Each row comes from the steps of one walk. Every step used is in the known rows, and no mark comes twice. Write the walk behind each row, first mark first.
Known rows:
nisam-rume-voga-gekud: [ 0.00  2.11  0.70 -0.17  0.29 -0.55 -4.19 -1.21  0.88  1.73  0.65  1.11
  0.38  0.94  0.55  0.85 -0.20 -1.22 -0.95 -0.05 -2.58 -0.15 -1.45  0.12
  1.21 -4.03  0.84  0.20]
midob-nirev-kobapal-rume-nisam: [-1.67  0.09 -1.28 -1.37 -0.41  0.08  1.52  1.40  0.01 -0.88  0.28  0.15
 -1.19  1.57  1.26 -0.47  0.15  1.63  0.54  2.20  0.82 -0.86 -1.89  0.03
 -0.17 -1.99  0.60  0.71]
rume-voga-gekud-zusutem: [ 1.17  0.89  3.09 -0.90 -0.26  0.28 -2.99 -0.94 -0.04  0.44  1.55 -0.13
 -0.20 -0.18  0.55  0.73 -1.56  0.11 -0.46  0.26  0.79  2.50  1.99  0.57
  1.44 -3.22 -0.60  0.40]
rume-kobapal: [ 0.20 -2.31  0.23 -1.19 -0.66  1.36 -0.39  1.13  0.05  0.45  0.11 -0.06
 -0.59 -0.06  0.03  0.52  1.38 -0.49 -0.92  2.84 -0.02 -0.25 -0.71  1.03
  1.99 -4.81 -0.01  0.39]
zusutem-voga-nisam-rume: [ 0.63  0.17 -1.28  0.91 -0.59 -0.07 -1.99  0.45  0.35  0.47 -0.54  1.23
  1.59  0.00 -0.70  0.13  0.64 -0.84 -0.54 -3.35 -1.71  1.19 -1.32  0.06
  0.08  1.52  0.17 -0.72]
fimu-voga: [ 0.26 -0.77  1.36 -0.45 -0.28 -0.40  0.97 -1.16 -0.19  1.20 -1.44  0.55
 -0.35  1.03  0.32 -0.62 -0.82 -2.39 -0.03  0.93  3.54  2.73 -1.40  0.59
  1.65 -1.55 -0.53  0.81]
rume-nisam: [ 1.57 -1.05 -0.71 -0.79 -1.38  0.59  2.53  0.54  0.30  1.39 -0.01  0.25
  0.06  2.81  1.17  0.02  0.72  0.56 -1.82  1.92  1.37  1.60 -1.43  0.95
  2.74 -4.23 -0.07  0.63]
gekud-zusutem-voga-nisam-nirev-midob: [-0.73 -2.45  0.66  1.98 -1.29  1.06  1.31  1.21 -0.67 -1.56 -0.53 -1.38
  0.11 -1.20 -0.67 -1.25 -1.28  0.65  0.76 -5.00 -1.46  1.74  3.22 -0.72
 -1.25  4.75 -1.31 -1.18]
kobapal-nisam-rume-voga-gekud: [-0.23  4.01 -1.65 -0.20  1.83 -0.51 -2.83 -1.74  0.45  1.84  0.95  2.19
  1.27 -0.28 -0.29  1.71  1.15 -1.30 -1.37 -0.33 -1.48 -2.17 -1.87 -0.41
  0.52 -3.28  1.41 -0.23]
fimu-voga-gekud: [ 1.82  1.48  2.83 -0.51  0.52  0.56 -0.45 -2.70  0.46  1.35  0.06  0.62
 -0.12  0.59 -0.27  0.29 -1.73 -2.49  0.22  1.60  0.02  1.51 -1.80 -0.62
  1.62 -3.09 -1.31  0.68]
fimu-kobapal-nisam: [ 0.09  1.08 -0.14 -0.72  0.85 -0.25  2.47 -0.53 -0.33  0.64  0.45  0.38
 -0.70 -2.65 -1.27  0.04  1.22 -0.89  0.14  0.80  0.22 -1.00 -2.22  0.78
  0.13  1.05 -0.03  0.63]
kobapal-rume-voga-nisam-nirev-midob: [-4.01 -1.23 -2.45  1.13 -0.19  0.82 -0.09  0.69  0.38  0.88 -1.31 -1.20
  0.23 -1.63  0.30 -0.28 -1.51 -0.48 -1.20 -3.26 -0.51 -0.60 -1.23  0.05
 -2.13  1.86  0.83 -1.25]
zusutem-voga-nisam: [ 1.08 -1.34 -0.95  0.21 -0.35  1.16  0.88 -0.83  0.79  0.36 -0.45  0.21
  1.39 -0.16 -0.53 -0.13 -0.04 -0.29 -1.39 -1.71  1.47  2.25 -0.26  0.64
 -0.08  0.92 -0.86  0.19]
nisam-kobapal-rume-voga-gekud: [-1.10  3.03 -3.33  0.00  1.63  2.42 -3.66 -1.43  0.40  0.69  0.87  0.27
 -0.62 -0.43 -0.05  1.39 -1.11 -1.71 -0.03  0.91 -2.13  0.42 -2.04  0.45
 -1.01 -1.34  0.92 -0.72]
nirev-nisam: [ 1.45 -2.42  3.75 -0.41 -0.21 -1.25  3.90 -1.04  0.83  1.04 -0.98 -1.07
  1.30 -0.37  0.20  0.15  0.67  0.48 -0.64  2.47 -0.29 -0.84 -0.52  0.67
  0.22 -0.70 -0.45  1.22]
gekud-zusutem: [ 0.76 -1.61  5.07 -0.63 -1.58  0.04 -0.45  1.10 -0.60 -0.41 -0.37 -0.46
 -0.86  0.86  0.16  0.47  0.87  0.83  0.21  0.12  2.61  3.20  1.43  1.31
  1.38  0.49 -1.57 -0.25]
midob-nirev-nisam: [ 0.13 -2.56  2.89 -1.01 -0.44 -2.35  3.37 -0.70  0.95  0.22 -0.78 -0.66
  0.87  3.21  0.31 -0.22  1.02  3.36 -0.91  3.01  0.25 -2.07  0.39 -0.72
  0.50 -0.52 -1.68  1.65]
fimu-kobapal: [ 0.63 -0.45  2.07 -0.59 -0.79 -0.26  0.76 -0.11  0.11  0.93  0.15 -0.57
 -1.67 -1.82 -0.34 -0.80  0.11 -1.09  0.99  1.11 -0.73  1.19 -1.89  1.17
  0.80  0.36 -0.65  1.03]
voga-nisam-nirev: [ 1.61 -0.89  0.20  1.18 -1.00  0.24  1.98  0.44  0.59  0.39 -0.52 -0.64
 -0.40  1.82 -0.09 -0.87  0.20  1.04 -0.76 -0.41  1.67  0.80  0.58 -0.80
  0.63  1.79 -1.63 -0.22]
zusutem-voga: [ 0.40 -1.66  0.70  0.04 -0.43  1.95 -0.23 -1.18  0.55 -0.06 -1.11  0.23
  0.29  1.33  0.16  0.00  1.20 -1.13 -0.80 -0.52  1.91  2.80  0.13  1.52
 -0.24  0.04 -0.20  0.90]
voga-nisam-rume-kobapal: [ 0.10 -0.79 -1.64 -0.24 -0.78 -0.89 -2.18  2.71 -0.27  0.69  0.86  0.94
  0.81 -1.51 -0.82  0.72  0.79 -0.61 -0.77  0.03 -3.45 -1.89 -2.25 -0.28
  2.22 -3.33  0.43 -1.34]
kobapal-nisam: [ 0.12  0.11  0.74 -0.67  0.84  0.62  2.27 -0.67  0.26  0.92 -0.82  0.83
  0.33  0.99 -0.74  1.16  2.77 -0.09 -1.54  1.19  3.61 -0.24 -1.56  1.00
  0.34 -0.43 -0.54 -0.05]
midob-nirev: [-0.92 -2.05  2.17 -1.21 -0.86 -0.60  0.26 -0.16  0.84 -0.06 -1.01  0.27
 -1.05  5.33  0.23 -0.25  1.77  2.83 -1.12  2.13  3.86  0.66 -0.02  0.07
  1.20 -0.50 -2.22  0.93]
voga-gekud-zusutem: [ 2.42  0.58  5.85 -0.58 -0.78  0.99 -2.09 -0.45 -0.02 -0.40  1.08 -0.52
 -0.58  0.52 -0.52  1.31  0.07  0.88  0.50  0.87 -0.74  2.18  0.74  0.27
  1.09 -1.11 -2.37 -0.29]
midob-nirev-kobapal-nisam-rume-voga: [-3.07  1.77 -2.37 -0.70  1.79 -2.98 -0.19  0.26 -0.06 -0.09  0.29  2.09
 -0.34  0.52  0.70 -0.77  1.17  0.34  0.32  0.43  2.08 -4.28 -0.19 -0.54
 -0.01 -1.16  2.18  0.58]
fimu-kobapal-nisam-nirev-midob: [-2.38 -0.17 -0.44  0.94  0.71  0.47  4.35 -0.08 -0.36  0.00 -0.52 -1.04
 -1.62 -2.66 -1.25 -1.32  0.91 -1.07  1.49 -1.29 -2.81 -2.98 -1.50 -0.60
 -1.34  3.22 -0.22 -0.09]
gekud-zusutem-voga-nisam-nirev-suto: [ 1.38 -1.97  0.86  0.57 -1.50  1.12 -2.21 -0.14 -0.56 -2.11 -0.31 -2.50
  1.23 -0.42 -0.09 -0.86 -1.36  1.60  0.16 -3.94  1.50  2.52  5.79 -0.46
 -2.49  5.44 -0.39 -0.58]

Which walk is each row?
[-1.40  2.11 -3.48 -0.45  1.96 -0.17 -0.85 -1.79  0.64  0.03  1.26 -0.03
  0.69  0.47  0.06  0.76 -1.76  1.73 -0.26  2.65 -3.84 -3.81 -0.70 -1.55
 -1.65 -0.77  0.23  0.47] -> midob-nirev-nisam-kobapal-rume-voga-gekud
[ 0.83 -0.93  3.30  0.09 -0.35 -2.71  1.49  0.06  0.38  0.87 -1.13 -0.33
  1.59  0.03 -0.04  0.48  1.47 -0.07 -0.03  0.78 -3.61 -1.80 -1.65  0.02
  0.48 -0.41  0.58  0.44] -> nirev-nisam-rume
[-2.67  0.73 -4.45 -0.03  0.80  1.64 -2.42  0.07 -0.14  0.60 -0.65  0.46
 -0.93  0.02  0.50  0.52 -0.20 -1.77 -0.59  0.22  1.47  1.02 -1.67  1.59
 -0.88  0.29  2.02 -0.62] -> nisam-kobapal-rume-voga
[ 1.68 -1.14  1.18  0.24 -1.12  0.56 -0.26  0.93 -0.72 -0.96  0.54 -0.03
  1.22 -1.11 -0.58  0.10 -1.06  0.60 -0.45 -2.95  1.53  3.56  2.08  0.60
  0.26  2.13 -1.24 -0.50] -> gekud-zusutem-voga-nisam
[ 1.04 -1.32  2.46  0.11 -0.94  1.41 -0.95  0.26 -0.82 -1.31 -0.42  0.11
 -0.19  0.51  0.08  0.00  0.39 -0.34  0.17 -1.92  2.42  4.05  2.47  1.46
 -0.13  1.18 -0.60  0.30] -> gekud-zusutem-voga
[-0.05  0.05  2.07 -0.65  1.64 -0.04  3.89 -0.66  0.24  0.12 -0.23  0.28
 -0.29 -2.33 -0.47 -0.10  1.98 -1.13  1.08  1.98  2.60 -1.79 -0.89  0.88
 -0.54  0.01  0.71  0.57] -> nirev-kobapal-nisam
[-0.81 -2.33 -1.05  0.95 -1.47  1.11  4.33  0.74  0.28  0.61 -1.08 -1.08
 -1.07  3.01  1.12 -1.10  0.35  0.67 -0.51  0.05 -1.68 -0.24 -0.31 -0.45
  1.31 -1.65 -0.32 -0.02] -> rume-nisam-nirev-midob
[ 0.06  4.31  1.55 -0.11  2.07 -1.53 -2.12 -0.14 -0.93 -0.40  2.38  1.29
  0.17 -4.26 -0.15  0.63 -0.41 -1.27  2.37 -0.78 -2.45 -2.12  0.94 -0.47
 -0.12 -1.71  2.16 -0.43] -> nirev-kobapal-nisam-rume-voga-gekud-zusutem
[ 1.85  0.44  1.78  0.11  0.56  2.82 -1.50 -2.90  1.20  0.14  0.26  0.16
  0.56  1.03 -0.28  0.88  0.34 -0.89 -0.72  0.10 -1.66  1.98 -0.40  0.34
 -0.50 -1.63 -1.09  0.98] -> zusutem-voga-gekud
[ 1.50 -0.45 -1.05  1.98  0.45  1.19  2.85 -0.36  0.37 -1.37  0.06 -0.84
 -0.32 -1.77  0.22 -2.34 -1.22 -0.84  1.68 -1.69  0.24  0.38  2.47 -0.68
 -1.68  3.03  0.50  0.74] -> zusutem-voga-nisam-nirev-kobapal
[-0.17  1.78 -0.87  1.41  0.65 -0.16  1.66  0.49 -0.74 -0.77 -0.40 -0.47
 -0.89 -3.54 -0.01 -1.42 -2.95 -3.02  2.53 -1.30  0.89  0.04 -1.26 -1.21
 -1.75  2.66  0.87 -0.22] -> fimu-voga-nisam-nirev-kobapal-rume
[-1.70  1.96 -2.73 -0.26  1.07 -1.40 -1.32 -0.24 -0.18  1.53 -0.49  2.14
  0.98  0.37  0.32  1.10  2.01 -1.27 -1.90 -0.87  2.27 -1.29 -1.51  0.75
  0.63 -1.93  2.15 -0.19] -> kobapal-nisam-rume-voga
[ 0.35  4.02  0.26 -0.36  1.18 -0.92 -3.89 -0.21 -0.84  0.47  1.80  1.94
  1.01 -1.20 -0.21  2.00  0.36 -0.26 -0.36 -1.63 -1.22 -0.60  0.24 -0.42
  0.67 -2.32  0.80 -1.01] -> kobapal-nisam-rume-voga-gekud-zusutem
[-1.41  0.27 -1.53  0.05  0.33  2.31 -1.22  0.58 -0.03 -0.26 -1.18  0.02
 -1.30  0.58 -0.69  0.96  1.34 -0.95  0.49  0.63  0.05  1.14 -2.62  1.08
 -0.99  2.35  0.19 -1.22] -> nisam-kobapal-rume
[-1.64 -0.41 -2.00 -0.20  0.61 -0.84  1.58  0.39  0.13 -0.81 -0.76 -0.47
  0.12  1.85 -0.49  0.53  0.68  2.34  0.49  2.18 -1.79 -2.69 -1.09 -0.80
 -1.76  2.75 -0.55 -0.11] -> midob-nirev-nisam-kobapal-rume
[-2.73 -0.15 -5.08 -0.53  1.14 -1.31  0.30 -0.24  0.10 -0.10 -0.28 -0.07
  0.36  1.14  0.67  0.17 -0.91  1.37 -0.74  1.82 -0.40 -2.98 -0.08 -0.50
 -1.54  0.66  1.09  0.47] -> midob-nirev-nisam-kobapal-rume-voga
[ 0.44 -0.10  1.08  0.19 -1.10 -1.67 -0.99  1.27  0.41  1.37 -0.41  0.73
  0.90  0.57 -0.67  0.43  1.01  0.16 -0.55 -1.29 -1.01  0.37 -2.61 -0.11
  1.46  0.97 -0.50 -1.13] -> voga-nisam-rume
[-1.62  3.92 -1.14 -0.59  2.52 -2.33 -1.79 -1.33  0.44 -0.01  1.85  2.01
 -0.09 -0.07  0.10  0.00  0.21  0.64  0.80  1.07 -1.30 -5.04 -0.49 -1.64
 -0.27 -2.71  1.40  0.64] -> midob-nirev-kobapal-nisam-rume-voga-gekud
[ 1.57 -0.14 -2.94  1.08 -0.25  1.04 -0.12  1.02 -1.08 -1.46  1.06  0.25
  0.06 -0.98 -1.21 -0.38 -1.42  0.06  0.67 -2.68 -0.56  3.34  2.63 -0.04
  0.14  4.37 -0.93 -1.45] -> gekud-zusutem-voga-nisam-kobapal
[-0.96 -1.77 -0.65 -0.90 -0.56 -2.87 -0.31  1.69 -0.17 -0.29  0.42  0.51
  0.95  1.30  0.09  0.31  1.23  1.99 -0.32  2.81 -4.49 -5.41 -0.50 -1.55
  1.34 -3.74  0.39  0.56] -> midob-nirev-nisam-rume-kobapal
[ 2.25 -0.44 -0.74  1.86 -1.34  1.20  0.04  1.08 -0.96 -2.04  0.25 -0.33
 -0.04  0.45 -0.08 -0.80 -1.17  0.99 -0.12 -3.67  1.55  3.27  4.06 -0.71
 -0.61  3.83 -1.19 -0.53] -> gekud-zusutem-voga-nisam-nirev
[-3.08  0.02 -1.85 -1.00  0.72 -1.60 -0.73  0.73  0.53 -0.12  0.56  0.04
 -0.08 -1.55  0.61 -0.85 -1.94  1.18 -0.07  0.07  2.74 -1.70 -0.61  0.16
 -1.19  0.29  0.91  0.41] -> midob-nirev-kobapal-rume-voga-nisam
[ 0.15 -2.56  3.05 -0.26 -1.15  1.25 -1.28 -1.44  0.72 -0.21 -1.92 -2.83
 -0.25  2.56  0.71 -0.58  1.39  1.10 -0.27  0.43  2.32  0.42  2.79  0.26
 -1.54  1.95 -0.23  0.34] -> nisam-nirev-suto
[ 0.51 -0.94  2.68  1.10 -0.09  0.52  2.78  0.12  0.33 -0.88 -0.92 -1.36
 -2.33  0.27  0.80 -2.12  0.55 -0.55  2.37  1.57  1.48 -0.32  1.39  0.01
 -0.60  1.05  0.07  1.05] -> nisam-nirev-kobapal
[ 0.48  2.65 -0.82  0.03  1.41  0.04 -1.30 -0.65 -0.82 -0.53  1.64 -0.78
  0.93 -3.90 -0.15  1.60 -2.69 -0.19  0.88  0.77 -4.91 -0.76  0.86 -0.34
 -1.68 -0.08  1.00 -0.55] -> nirev-nisam-kobapal-rume-voga-gekud-zusutem
[ 1.97 -0.07  0.72  1.91 -0.36  0.46  1.91  1.14 -0.96 -2.72  0.89 -1.08
 -0.74 -2.84  0.09 -2.37 -1.97  0.07  2.55 -2.95  0.34  1.59  4.83 -0.85
 -1.52  4.20 -0.10 -0.01] -> gekud-zusutem-voga-nisam-nirev-kobapal
[ 1.18  0.09 -4.72  0.08 -0.49  0.98  2.75  0.78 -0.10  0.83  0.43  0.71
 -1.14  3.19  0.72 -0.33  0.24 -0.01 -0.56  2.36 -0.57  1.26 -1.02  0.37
  2.67 -2.21  0.27 -0.28] -> rume-nisam-kobapal
[-1.18  0.21  2.03  0.90  0.22  1.57  0.55  0.70  0.07 -1.36 -1.19 -1.34
 -2.26 -1.00  0.52 -0.62  0.84 -1.19  2.56  0.37  0.40 -0.16 -0.42  0.42
 -2.93  2.14  0.89  0.22] -> nisam-nirev-kobapal-rume
[ 0.20  1.06 -0.01  1.74  0.00  1.74 -0.27  2.05 -1.33 -3.30  0.49 -1.09
 -0.57 -4.30 -0.01 -0.88 -1.82 -0.62  2.70 -4.24 -0.50  1.80  2.64 -0.40
 -3.59  5.35  0.68 -0.79] -> gekud-zusutem-voga-nisam-nirev-kobapal-rume
[-2.72 -0.65  2.64 -1.19  0.22 -0.17 -0.44  0.75  0.35 -1.28 -0.78 -0.47
 -1.61  0.76  0.12 -0.33  0.97  1.20  1.63  1.77  1.65 -0.83 -1.39  0.58
 -1.80  1.31 -0.27  0.55] -> midob-nirev-kobapal-rume
[-0.23 -0.62 -2.13 -1.23  0.85  1.28  1.29  0.68 -0.36  0.42  0.48  0.99
  0.48 -1.20 -0.92  1.43  2.46 -0.71 -1.75  2.43  1.14 -2.41 -1.29  0.82
  1.28 -4.36  0.41 -0.15] -> rume-kobapal-nisam
[ 0.06 -1.60 -1.12 -0.16  0.41 -2.07  3.62 -0.65  0.47 -0.11 -0.45 -0.37
 -0.17  3.19 -0.10 -0.65  0.52  2.78  0.21  3.44 -1.23 -3.03  0.49 -1.29
  0.53  1.45 -1.18  0.69] -> midob-nirev-nisam-kobapal
[ 1.13  0.27  0.26  0.93 -1.27 -0.93 -2.95  1.87 -1.03 -0.92  0.29  0.95
  1.25 -1.00 -0.65  0.41 -0.35  0.03  0.29 -4.72 -1.58  2.98  1.04 -0.01
  0.32  2.90 -0.21 -1.45] -> gekud-zusutem-voga-nisam-rume
[-0.04 -1.06 -1.20 -0.56 -0.27 -1.17  0.35 -0.31  0.83  2.17  0.12  0.08
  1.04 -0.36  0.59 -0.33 -1.12  0.01 -2.51 -0.26  3.16  1.29 -0.40  0.96
  1.46 -1.68  0.11  0.28] -> rume-voga-nisam
[ 2.32  1.64  4.65 -0.44 -0.24  0.10 -1.50 -1.13 -0.90 -0.05  0.81  0.40
 -0.32 -0.37 -0.40  0.57 -2.36 -1.53  1.36  0.24  0.03  2.97  0.62 -0.56
  1.85 -1.88 -1.67 -0.03] -> fimu-voga-gekud-zusutem
[-0.42 -1.27 -1.94 -0.95  0.44  2.04 -0.62 -0.48 -0.33 -0.87 -0.24 -1.53
  0.47 -0.56 -0.26  0.56  2.19  0.25 -0.97  1.68  0.84 -3.53  2.45 -0.45
 -1.63 -1.83  1.10 -0.26] -> rume-kobapal-nisam-nirev-suto
[ 0.47  1.09 -0.39  0.51 -0.65 -2.69 -0.71  0.34 -0.42  1.72 -0.69  1.51
  0.97 -0.02 -0.41 -0.31 -1.47 -2.46  0.12 -1.92 -0.14  0.77 -2.74 -0.96
  2.18  0.17  0.15 -0.96] -> fimu-voga-nisam-rume
[ 0.29  1.68  2.29 -0.40 -0.11 -3.93 -2.74 -0.18 -0.24 -0.20  1.82  0.48
  1.41  1.26  0.69  0.66 -1.42  2.94  0.15  0.29 -4.23 -2.68  2.24 -2.06
  0.89 -2.18 -0.35  0.63] -> midob-nirev-nisam-rume-voga-gekud-zusutem
[-0.36 -0.65 -1.63 -0.50 -1.39  2.47 -1.67  0.26 -0.03 -0.57 -1.19 -2.20
  0.26  2.17  1.54  0.54  0.58  1.02 -0.82 -0.18  0.67  0.69  0.52  0.40
 -2.09  0.09  1.42 -0.25] -> kobapal-rume-nisam-nirev-suto
[ 0.01 -0.19 -5.13  0.33  0.34 -0.64  0.54  0.18  0.34  1.74  0.60  0.43
  0.08 -0.25  0.15 -0.83 -1.70 -0.87 -1.32  0.29  1.13  0.55 -0.03  0.24
  1.56  0.20  0.52 -0.62] -> rume-voga-nisam-kobapal
